Each row was made from one walk, in order. Every step used is in the known rows, and no mark comes twice. Write each row's walk.
(in the rows, 128 means zero)
Known rows:
fopof/muren/zodaki/nepit/roto: [116 134 136 139 116  90 136 136 135 143 116 126 151  97 134 126 124 153
 153 104  99 122 134 112]
vilel/tuta/roto/nepit/zodaki/muren: [159 131  89 105 107 156 113 132 123 136 102 132 110 129 141 147 129 105
 125  97 172 127 115 151]
vilel/tuta/roto/nepit: [109 130 115  82 122 152 102 130 118 135  97 143 111 134 147 145 127 121
 141 121 223 140 115 154]
sumur/zodaki: [130 140 137 100 114 132 112 130  79 140 117 158 144 141 129 104 110 112
 162 132 180 110 126 128]
fopof/muren/zodaki/nepit: [142 135 153 142 112 131 138 133 134 141 100 137 153 106 135 121 124 130
 147 112 100 142 140 125]
muren/zodaki/nepit/fiki/ziror: [142 157 178 143 103 154 129 121  93 120 136 125 150 115 127 131 115 128
 136 133   4 129 160  90]
vilel/tuta/roto/nepit/zodaki/muren/fopof: [161 132  81  76 114 139 103 134 122 149  99 124 117 137 148 152 146  79
 123 105 176 113 122 166]
zodaki/nepit/roto/tuta/vilel: [ 74 135  99 115  93 118  90 145 116 145 122 129 126  93 137 152 136 142
 123 105 103 142 129 119]
sumur/zodaki/muren: [141 140 129 136 108 131 109 149  87 143 116 165 141 135 129 109 112 103
 166 112 152 116 130 136]
nepit/vilel/tuta/roto: [ 80 146 107 103 125 136  96 140  97 129 113 142 118 133 126 125 102 119
 156 117 173 128 120 178]
fiki/ziror: [126 142 145 121 110 137  85 133  95  97 114 135 153 109 129 134  91 109
 160 123 129 125 167 134]
tuta/vilel: [ 83 137 114 121 107 154  75 146  95 129 101 129 136 121 126 125 122 128
 150 125 141 130 121 152]
sumur/zodaki/nepit: [146 146 154 105  95 127 142 128  89 145 116 153 137 126 135 114 118 121
 157 126 136 121 133 102]
roto/nepit/fiki: [109 120 133 144 106 189  77 116  99 129 110 153 134 126 136 130 122 141
 142 136 127 126 116 115]
muren/zodaki/nepit: [134 149 153 132 109 150 147 121 107 150 111 137 140 112 136 125 107 126
 136 131  62 127 140 106]
sumur/zodaki/nepit/vilel: [128 163 138 114  93 126 127 125  83 152 125 152 136 125 123 103 108 130
 154 115 115 112 138 104]
roto/nepit/fiki/ziror: [128 131 151 136 100 175  67 117  97 102 125 136 147 122 131 141 121 129
 143 121 115 128 151 105]
vilel/tuta/roto/nepit/fiki/ziror: [119 134 138 101 114 156  84 131 101 102 122 129 124 141 137 150 139 117
 144 122 151 145 131 139]
tuta/roto/nepit: [110 132 132  98 109 158  84 133 105 140 106 143 126 117 141 135 120 137
 141 103 186 129  95 143]
fopof/muren: [117 119 136 141 120 132  83 144 126 123  95 152 155 107 132 115 113 128
 172 120 166 133 134 166]

Write each row's walk:
[162 136 111 115  95 159  95 135 108 141 115 133 123 111 137 135 121 124
 124  80 139 112 100 142]  tuta/roto/nepit/zodaki/muren
[149 127 111 105 103 176  95 102 110 132 101 130 130 122 135 126 113 126
 126 121 160 107 130 109]  roto/nepit/zodaki
[158 135  94 114 108 138  92 134 105 146 109 130 146 110 135 133 116  84
 134 123  93  95 146 152]  nepit/zodaki/muren/fopof
[103 166 129  98 119 133 148 127 104 153 120 127 116 133 128 127 110 124
 137 110 100 137 127 139]  muren/zodaki/nepit/vilel/tuta/roto
[ 96 151 115 104 105 130 125 139 109 140 113 139 112 119 132 134 107 128
 147 110 122 142 128 154]  zodaki/nepit/vilel/tuta/roto
[ 84 130 104 116 108 161  59 139 107 136 110 144 134 118 134 132 125 111
 127 117 150 148 126 157]  roto/tuta/vilel
[160 132 104 141 102 159 103 134 102 131 113 139 137 107 129 126  98 108
 138 116 100 106 134 143]  nepit/zodaki/muren
[ 93 146 122 105 106 154  67 129  98 142 115 143 125 121 128 124 108 146
 144  87 175 122 104 146]  tuta/roto/nepit/vilel
[122 133 109 129 112 134  79 152 104 148 103 147 148 109 139 132 113  92
 152 123 130 116 144 166]  zodaki/muren/fopof
[ 94 133  93 118 116 166  85 111 119 131  92 149 120 142 136 130 110 120
 143 126 208 131 152 129]  roto/nepit/vilel/tuta
[ 61 129  89 114 114 122  59 147 102 138 124 133 130 109 130 140 132 132
 129 107 157 130 119 145]  nepit/roto/tuta/vilel
[113 153 132 116 123 108 139 140 137 144 110 132 131 129 128 118 127 127
 145  98 130 152 126 161]  fopof/muren/zodaki/nepit/vilel/tuta/roto
[145 135 121  77 101 162  98 115 104 138 115 125 127 118 135 132 118 127
 124 101 158 111  96 130]  tuta/roto/nepit/zodaki
[108 144 135 126 113 118 143 127 104 147 125 123 136 106 133 135 111 149
 140 124  74 105 138  91]  muren/zodaki/nepit/roto
[ 83 118 100 113 123 124  75 135 104 132 128 157 134 102 137 139 105 128
 141 120 157 120 133 133]  nepit/roto/tuta
[110 165 128  82 105 105 144 136  91 148 122 146 115 145 127 115 123 117
 150 110 160 133 118 138]  sumur/zodaki/nepit/vilel/tuta/roto
[112 125 125 134 119  95 122 133 140 147 123 142 148  95 139 134 131 141
 129  94 115 141 137 114]  fopof/muren/zodaki/nepit/roto/tuta
